Known rows, with every step that occurs:
s > p: [-1.52  3.04 -2.19 -0.08  1.47 -1.27  0.09  0.23  1.92 -1.67  0.39 -1.11
 -1.65 -1.00  0.32  3.27 -3.73  0.03 -0.97  2.06  0.18  1.94  0.84]
n > d: [ 0.07  0.18  0.56  0.70 -3.10 -0.76 -0.39  0.82 -2.11  1.60 -0.96 -1.61
 -0.83 -1.70 -0.63  0.78  0.66  0.04  2.29 -1.95 -0.87  0.09  1.00]
n > d > a > u > c > p > s: [ 3.47 -1.28  0.26  0.10 -2.69  2.49  0.33  0.13 -2.55 -0.09  4.57  1.10
  0.51  0.67  2.27  0.41  7.03 -1.51  1.71 -0.49  1.98 -1.58 -2.06]
a > u > c > p > n: [ 1.94 -0.64 -1.05 -0.24  0.08  0.70 -0.21 -1.98 -2.86 -0.62 -0.23  1.53
 -1.62  3.44 -0.01 -0.62  0.57 -0.19 -0.62  0.00  2.01 -0.58 -2.25]
d > a > u > c: [ 5.83 -2.23  0.83 -2.09  1.94  2.67 -0.34  2.24 -4.47 -0.11 -0.20  3.03
 -1.24  1.04 -1.33  0.18  1.55 -1.97 -1.62  0.02  5.93  0.29 -0.69]
u > a > d > n > p: [-1.71 -2.24  2.04  0.64  0.74 -1.09  0.47  0.09  1.15  1.25  0.25  0.57
  3.24 -0.58 -0.97 -1.99 -2.01 -2.22  1.06 -0.95 -0.34 -4.88  0.24]
p > c > u > a: [ 0.95 -0.89  0.25 -1.39  3.14  1.14 -1.04  2.55  2.48  1.05 -2.75 -1.13
  0.19  1.50 -2.11 -2.81 -0.14  3.83  0.26  2.05 -1.14 -0.40  0.59]
a > u > c > p: [ 2.87 -0.50 -0.45 -2.10  0.84  0.43 -0.69 -0.70 -4.11 -0.54 -0.86  2.59
 -1.95  1.70 -0.45  0.36  1.07 -0.85 -0.48  2.83  0.75 -1.73 -1.90]
c > u > a > d: [-1.99 -1.32  2.17 -1.83 -0.94  0.23  0.13  2.81  0.89  1.45 -3.40  3.07
  2.17  2.53 -2.65 -0.08 -0.89  1.28  1.48  2.35 -0.10 -3.18  2.05]
n > p > s: [-0.99  1.14  2.35  2.28  0.46  0.71  0.34 -0.80  1.72  0.69  3.06  0.58
 -1.03 -3.83  2.43  0.65 -0.23  1.45  1.08 -0.74 -4.20  2.80 -3.57]
f > s > p > c: [-3.41  1.27 -2.33 -1.20  3.87 -1.10 -2.64 -0.90  2.42 -0.11 -0.38 -0.29
 -0.92 -0.21 -0.35  1.94 -3.41  1.91 -1.10  4.48 -4.22  4.69  1.60]
f > s > p: [-3.69  0.64 -2.18 -0.21  1.10 -1.78 -1.53 -0.59  0.81 -0.54 -0.15  1.99
 -0.63 -0.30 -0.73  3.10 -4.30  1.16  0.19  5.21 -3.43  4.41  1.10]
f > s: [-2.90 -1.07  0.12  0.13  0.60 -1.88 -2.36 -0.04 -2.49  1.36 -2.50  2.82
 -1.07 -0.42 -1.91  1.12 -3.80  1.96  1.89  3.27 -3.98  4.23  0.05]
n > d > a > u: [ 4.55 -2.27  0.45 -1.23 -3.44  1.12 -0.76  2.54 -4.64 -0.05  1.14 -0.39
  0.87  1.21  0.25 -0.51  2.29 -2.65  1.29 -4.14  4.15 -0.49  0.78]
u > c: [ 1.23  0.51  0.92 -0.01  2.80  0.89  0.36  0.30 -2.36  1.99 -2.81  2.15
 -3.45 -2.85 -2.89  1.84  0.17  1.02 -0.79  3.31  0.24  0.67 -0.28]
f > s > p > n > d: [-4.14 -0.05 -2.65  2.11 -2.13 -1.00 -0.64 -2.48  1.84  0.08  1.22 -0.25
  0.61  1.41 -0.02  1.37 -2.43  1.19  0.88  0.87 -2.27  4.44  1.62]
f > n > d > a > u: [ 5.34 -3.05 -0.77 -1.55 -2.47 -0.74 -1.53  3.35 -3.79 -0.46 -0.70  0.32
 -1.30  2.85  0.38 -2.12  0.64 -1.84  0.06 -4.49 -1.11  1.15  0.81]
n > p > c: [ 1.46  0.06  1.85 -1.05  2.42  0.78  0.01 -1.04  0.20  0.96  0.26 -3.54
 -0.97 -4.91  0.82 -1.67 -1.14  0.98 -1.44 -0.93 -3.72  2.23 -1.14]
a > u > c > p > n > d: [ 2.46 -1.26 -0.86  0.14 -2.56  1.11  0.30 -2.35 -3.14 -0.04  0.49  0.18
 -0.70  2.87  0.36 -1.09  3.14 -0.98  0.33 -1.21  1.75 -1.81 -1.47]
a > d > n > p: [-2.93  1.14  2.93 -0.51 -0.07 -2.17  0.57 -0.71  0.35  0.54 -0.98  0.11
  2.09 -3.35  0.49  0.79 -0.96 -2.88 -0.55 -2.15 -0.51 -2.93  1.13]
d > n: [-1.07  1.93 -0.79  2.10  1.75 -3.10 -0.69  1.12  0.02 -0.98 -1.78 -0.63
 -0.58 -1.38 -0.88  0.45 -2.07 -0.34  0.50 -0.93  1.55 -0.47 -0.32]
u > c > p: [-0.04  0.71 -0.39 -0.22  1.08  0.21  1.34 -2.15 -2.99  0.61 -0.72  0.49
 -2.64 -2.95 -0.98  1.54  1.43  0.94  0.17  5.13 -1.47 -0.95 -2.02]
s > p > n > d > a > u: [ 1.87  0.02 -2.64  0.78 -2.91  1.42  0.54 -0.12  1.21 -2.48  3.79 -2.34
  1.27  3.18  1.88  0.25  0.06 -2.09 -1.14 -4.61  5.91  1.43  1.29]
a > u: [ 2.15 -0.20  0.03 -1.58  0.54 -1.14 -2.64  2.28 -2.83 -0.68 -2.09  1.89
 -1.50  3.24 -0.48  0.37 -2.92 -0.87  0.20 -1.93  1.61  0.53 -0.49]
a > u > c > p > s: [ 1.12  0.86 -0.15 -0.21  1.39  0.72 -1.15 -0.47 -1.14 -0.75  1.22  3.56
 -1.99  2.61  1.14  1.26  2.53  0.26  0.33  2.58 -0.52 -0.95 -3.43]
a > d > n: [-4.29  2.31  1.43 -0.05  0.65 -3.48 -1.01  0.80  0.10  0.44 -2.89  0.79
  1.06 -0.52 -0.72  2.42 -1.58 -2.23  0.18 -1.93  1.33 -3.23  2.28]

Rows:
[-2.76  1.48 -0.63 -3.12  2.93  0.83 -0.42  1.57  5.91 -0.02 -1.01 -0.99
  1.81  2.18 -0.51  0.92 -0.83  1.11 -2.08  3.37 -0.39 -1.92  3.71] => s > p > c > u > a > d
[ 1.16 -2.86  2.11 -3.17  1.70  0.20  0.01  1.35  2.62  1.33 -2.59 -0.02
  0.41  0.46 -0.24 -4.10 -0.89  1.34 -1.98  0.04 -7.90 -0.70  1.21] => f > n > p > c > u > a > d
[-2.51 -0.46  2.91  1.11 -0.25  0.81  1.28  1.60  5.22  0.53  0.68  3.02
  4.07  0.71  0.45 -1.32  2.00  0.98  1.45  1.18 -1.41 -3.91 -0.48] => c > u > a > d > n > p > s
[ 3.37 -0.38 -2.24  0.47 -1.33  2.90  1.43 -0.84  0.59 -1.14  3.17 -0.73
  0.23  2.30  0.73  0.72  2.35 -2.04 -2.32 -2.30  6.23  0.86  1.23] => s > p > n > d > a > u > c
[ 4.95 -2.09 -0.39 -2.27  0.54  2.10  0.45  0.63 -5.20 -1.26  1.57  2.05
 -0.55  0.64  0.03 -0.01  2.62 -1.96 -0.80  1.73  4.60 -0.97 -1.89] => d > a > u > c > p
[ 4.18 -2.07 -1.05 -0.38 -0.55  2.54  0.99 -0.87 -4.01 -1.28  1.99  1.03
 -0.17  2.19  0.35 -1.22  2.04 -1.20 -0.98 -0.92  5.99  0.14 -2.19] => d > a > u > c > p > n
[-2.32 -1.24 -2.39  1.76 -2.61  0.37  0.10 -1.72  0.79 -0.60  2.98 -0.31
  1.73  0.58  0.46  0.93 -0.88  0.20  0.44  0.40  0.72  4.79  1.52] => f > s > p > n > d > a
[-2.14  2.12 -2.62  2.43 -2.55 -0.19  1.03 -1.63  3.23 -1.02  1.92 -3.53
 -0.19  0.63  1.06  1.44 -1.17 -0.13 -0.17 -2.53  1.39  2.02  1.52] => s > p > n > d
[-0.92  0.69 -1.06  1.85  0.34  0.64  1.91 -3.75 -1.36  0.31 -0.07 -0.74
 -2.23 -1.49 -0.53  0.23  0.99  1.65 -0.08  2.36  0.15  0.25 -2.42] => u > c > p > n
[-2.57  1.77  2.76 -1.55  2.18 -1.70 -0.33 -0.90  1.83  0.92 -1.13 -2.15
  1.97 -3.34  0.89 -0.15 -0.24 -2.18 -1.69 -2.67 -1.30 -2.50  1.73] => a > d > n > p > c
[ 5.91 -2.95  1.02 -1.64 -2.07  2.79  0.20  1.83 -4.99  1.24  0.76  1.15
 -0.25  0.43 -0.90 -0.11  4.64 -2.50  0.04 -1.76  4.57 -1.27  0.89] => n > d > a > u > c
[ 2.23 -1.28  0.71  0.07 -3.21  0.87  0.57  1.59 -3.64  0.92  1.35 -2.01
  0.44 -2.47 -0.18  0.21  2.32 -1.22  1.81 -2.66  2.45  0.34  0.88] => n > d > a
[ 4.52 -2.53  0.11  1.07 -2.56  3.02  0.80 -0.20 -2.89  0.88  1.33 -0.11
  0.06  2.11 -0.51 -1.58  3.49 -1.48 -0.34 -4.91  6.19  0.55  0.25] => p > n > d > a > u > c
[-3.03  1.47 -1.79 -2.34  2.60 -0.19 -1.69  0.25  3.78 -0.64 -1.54  0.97
  0.25  0.46 -0.71  1.41 -1.89  3.43 -1.45  6.34 -4.12  4.44  2.62] => f > s > p > c > u
[-2.15 -0.65  1.47 -0.72 -0.24 -0.85  0.34  2.96  2.34  0.51 -3.27  2.61
  3.03  2.49 -2.40 -0.87 -0.41  0.53  1.23  1.70  1.20 -4.78  2.17] => c > u > a > d > n
[-2.79  3.05 -2.98  2.29  0.51 -0.84  0.51 -1.41  3.40 -2.02  1.11 -2.13
 -0.99  0.86  0.89  1.91 -4.07  0.93 -1.35 -1.07  2.04  3.07  0.28] => s > p > n
[ 1.40  1.51  1.25 -0.39  2.34  0.10  1.12  0.42  2.65 -1.18 -0.88 -2.36
  1.12 -3.86  0.78 -2.92  1.05  1.23 -1.77 -0.01 -1.49 -0.33 -0.23] => d > n > p > c > u
[-1.84  2.18  0.13  1.96  1.65  0.56  0.69 -1.89  0.21  0.70  1.67  1.85
 -2.63 -2.24  0.92  2.31  3.00  2.13  1.14  4.77 -2.88 -0.07 -3.82] => u > c > p > s
[ 1.58 -1.45 -1.65  0.96 -5.53  0.33  0.72 -1.77 -3.14 -1.94  3.65 -3.03
  1.48  2.66  2.59 -1.94  2.08 -1.13  2.02 -4.49  3.35 -0.45 -1.81] => c > p > n > d > a > u
[ 0.05  1.88  0.88 -2.14  2.39  0.40 -0.82  2.35  1.74  0.25 -3.89 -1.51
 -1.14 -0.39 -1.01 -0.51  0.27  3.54 -0.95  1.36 -1.33  1.74  1.35] => p > c > u
[-1.25  3.51 -2.32 -1.15  4.42 -0.62 -1.17  0.09  3.89 -0.93  0.17 -3.65
 -1.82 -0.93  0.75  2.02 -2.63  0.90 -2.46  1.25 -0.68  2.19  1.40] => s > p > c
[-3.00 -1.19  0.91  1.05  1.46 -2.49 -1.02  1.31  1.19  1.46 -1.64  1.00
  2.36  1.93 -2.08 -0.58 -2.42 -1.68  1.69 -0.86  1.34 -5.24  1.15] => u > a > d > n
[-2.92  2.23 -1.46 -1.73  3.67 -0.57 -0.20  1.52  7.51 -1.09 -0.69 -1.40
  3.04  2.10 -0.22  0.30 -0.31  0.14 -2.12  2.76  0.87 -3.41  3.55] => s > p > c > u > a > d > n
[ 2.04 -1.25  0.69 -0.35  0.54 -1.71  0.28  0.38 -1.32 -0.03 -1.54 -0.25
 -2.94 -2.53  0.29 -2.00 -3.50  0.49 -1.35 -0.81 -7.49  3.06 -1.36] => f > n > p
[-0.77 -1.78  2.73 -1.00 -0.89  0.70  1.75  1.33  2.33  0.41 -1.36  1.97
  3.93  0.02 -1.23 -2.18  0.31 -0.05  0.50  1.51 -0.49 -4.68  0.99] => c > u > a > d > n > p
[-0.27  0.04 -0.80  2.19 -2.45  1.05  2.25 -3.72 -2.00  1.30  0.84 -1.61
 -1.39 -1.31 -0.16 -0.22  3.40  1.03  0.95  1.07 -0.17 -0.93 -1.63] => u > c > p > n > d
[-4.47  2.47  3.34  1.32  0.41 -1.68  0.00 -0.73  3.40  0.58  1.15  1.14
  2.24 -2.41  2.10  1.63  0.20 -1.78  0.36 -2.33 -1.68 -2.09 -0.43] => a > d > n > p > s
[ 0.30 -0.03  1.11  1.82  1.03 -1.42 -0.28  0.39  1.71  0.06  1.21  1.32
 -3.00 -1.76  2.21 -0.98 -1.80  1.69 -0.29 -1.39 -8.73  3.93 -3.02] => f > n > p > s
[ 0.69  0.84  0.77  1.72  0.76 -1.50  1.10 -0.63 -0.09 -1.08  0.36 -1.31
  0.21 -4.53  0.48 -1.49 -1.52 -0.98 -0.18 -0.96 -0.58 -0.35 -1.61] => d > n > p
[-1.23  0.18 -0.13  3.18 -3.69 -0.38  0.19 -1.36 -0.27  1.12 -0.41 -2.74
 -0.42  0.28 -0.05 -0.75 -0.45  0.87  1.82 -5.41  1.02  1.60  0.21] => p > n > d
[-2.42  0.64 -1.53  2.76 -5.13 -1.37  1.17 -3.41 -1.05 -0.60  1.67 -4.16
  0.18 -0.21  1.79 -0.87  0.68  0.99  2.92 -2.54 -1.04 -0.02 -1.68] => c > p > n > d
